Each row comes from the steps of one walk. Every step used is in the known rows, and no mark comes twice. Write the walk behind each row, first mark first.
Known rows:
muvula miril: [ -7  -2   0  -9   4   4   4  -9  -2  -1   2   0   1 -11   0  -5   0  -3
   2   3]
dasik gumiv migek zemu muvula miril: [  0 -21  -6 -13 -11  -5   8 -12  22 -15 -10  -5   1   3  11  -5   1   5
   3  15]
dasem muvula zemu migek: [  4   4   2 -11  -3  22   0   6  -8  15 -12 -17 -17   0   9 -10 -11  -8
 -13 -14]
dasem muvula miril migek zemu gumiv dasik: [ -2 -29 -31  10   3 -11 -22   2  20   5   0  -4  -6  -4  -5 -12   2 -13
  -3  -7]
zemu gumiv migek: [ 10 -11  13 -15   1  -5   0   6   1   4  16   2   3   1  -1   3   7   0
   0 -10]
dasem muvula zemu: [  8   4   3  -3   4  16  -3  -2 -15  11 -20 -23  -2   1  16  -3 -10  -8
  -8 -12]
miril migek: [-2  3 11  4 -5  4  1 -6  0 -7  1 16 -1  6 -7  9  7  1 -3  7]
muvula miril migek gumiv: [ -7  -5   4   4  -3  -5  -1  -6  -4 -12  19  11   1   0 -16 -13   0  -6
  -6   3]
dasem muvula miril migek gumiv dasik: [ -8  -6 -15   9   4  -1 -10  -6  -2   3  14   5  -7  -6  -3 -17  -3 -15
  -2  -6]
muvula zemu gumiv migek miril: [ 17 -16   7 -13  -5   3  -3   0  -9  -7   4  -4   2  12   2   2   9  -2
  -8 -16]
muvula dasem: [ 2 12 -1  1 15 11  3 -3 -8 -8 -4 -3 13 -3  2 -3  3  7  4 -3]
migek miril: [ -1   7  12  -6   4   4  14 -15  -9  -3   1  10   1  -2   8   9   2   4
   8  -5]
gumiv migek miril: [  8  -1  18 -18  -3   4  14 -16  -5  -9   4  10  -4   2   7   5   9   4
  -1  -5]
zemu gumiv: [  3  -2   8  -4   7  -5   0   8  -1  11  12   2   8  -4   0   6   0   0
   9 -10]
migek zemu muvula: [ -2  -4   4  -5   4  -4   7  -7   4  -3 -18 -14   7  -6  12   5 -17  11
   8   3]
balip dasik gumiv migek zemu muvula: [  5   1  -3  -2 -16  -2  13  -2  14  -4 -19   3   2  14  18  16   2   9
  17  22]
gumiv dasik balip: [-14  36   1  11  11   3   1   7  -9  14   0   5   2 -11  -3  16   1   1
   8  10]
dasik balip: [ -7  30  19   1   7   3  14   0 -10   9   0  -3   0  -6  -2  11  -4   1
   0   9]
balip dasik: [ -2  21   3   1  -1   6   8  -1 -11  11  -7   8   2   0   6  16   1   1
  16  11]
miril migek gumiv dasik: [ -9  12  -3  18   3  -5 -11   7  -8  -1  14  21   7  -1 -13   4   5   1
   4   1]

Which walk is each row?
[ 5  5 12 -7 -8  3  8 -1  7 -2  3 14  3  7  7 10 18  4  3  8]
dasik gumiv migek
[-13  32   6  24   4  -5  -3  10 -11   3  17  15   1  -1 -19   8   2  -1
  -1  10]
miril migek gumiv dasik balip
[ -7  15 -10  17  13 -16 -11  20   3  18   1  -8   8 -11  -9  12   0   3
   6   3]
migek zemu gumiv dasik balip
[  0 -11 -14  -8 -18  -2  11  -9  19 -10 -16   0  -2  10  14   4   2   3
  14  25]
balip dasik gumiv migek zemu muvula miril
[  5 -18   0  10  -3 -15 -11   7  12  -4   2   4   5   5 -12   4   5   3
  -4  -1]
miril migek zemu gumiv
[ -1  12   7  -3  -3   9  -3  17 -20   6   7  -6  -2  -2 -10 -10  -9   1
 -11  -9]
muvula zemu migek gumiv
[  5   1   3 -13  -4  22   9  -7 -10   7 -10 -10 -21   4  14  -8  -8  -8
 -11 -19]
dasem muvula zemu migek miril
[  5 -11   0   2   8 -16  -6  10   5   8  -1  -9  11  -6  -2   3  -2   5
   3  -8]
migek zemu gumiv
[-10 -12   5  -2  -4  -2   9 -13  -1 -16  16   5   1   2  -6 -12 -15  -3
   2   3]
zemu muvula miril migek gumiv
[  9  -3   4  -2  -8  -8   0   1  14  -6 -10   3   4   4   6   6  15  10
  -3  11]
dasik gumiv migek zemu
[ -5   8  11 -13  -3  11  16  -7  -1   1   8  16 -14  -3   2   2   1   3
   2  -7]
zemu migek miril
[ -7 -24 -29  14   0 -14 -25   7  18  -5   5   9   3  -3 -19  -3  11  -3
   0   3]
muvula miril migek zemu gumiv dasik
[-13  20  -3   4   6   1  -4  18  -9  14  20  14  -2 -14  -8  -4  -2   3
   7  -8]
zemu migek gumiv dasik
[ -2  12 -12   4   4  12 -11  18 -17  21   1 -12 -11  -7   4 -15 -12  -8
  -6 -19]
dasem muvula zemu migek gumiv dasik
[ -5 -17  -8   4  -6  -6  -8 -10  13 -16  -8   3  -2  -1 -14  -7   6   0
 -11  13]
muvula miril migek zemu
[ 11 -12  -4 -11   7   4   4  -9   6 -21 -17 -20  11   1   8  -8  -7  14
  -2   0]
gumiv migek zemu muvula dasem
[-13  39   6  17  15  -6   2  13 -19  15  15   1   7 -13  -8   7  -6   1
   7   4]
migek gumiv dasik balip
[  2 -10 -10   8   3   4   1 -10  10 -27 -18  -7   9   9  -1  -4  -7  12
  -1   6]
miril migek zemu muvula dasem
[-12  -4 -21  20   2 -15 -16  10  16   0   7   3  -2  -3 -25   1   8  -6
  -5  12]
muvula miril migek zemu gumiv dasik balip
[ -3 -12   3   4  -7  -3   2 -10  11 -14 -15   0   1   6   1   6 -10   8
   0   9]
miril migek zemu muvula
[  9   7  -4   4 -15  -5   4   3  10   0 -16   8   2  11   8  15  17   7
   8  22]
balip dasik gumiv migek zemu
[ 21 -18   5 -15  -1   7  -8   7  -7  11  -3 -23  -4   8  11  -8  -3 -12
 -13 -22]
dasem muvula zemu gumiv migek
[ -1 -11   3  -1   0  -2   3 -12  -4  -2  15  -3  -8   0  -2 -22  -9 -15
  -9  -6]
dasem muvula miril migek gumiv
[ 22 -21   6 -17  -2   7   1  -5  -8   3  -1 -18  -7  12  16  -8   0 -12
 -10 -27]
dasem muvula zemu gumiv migek miril
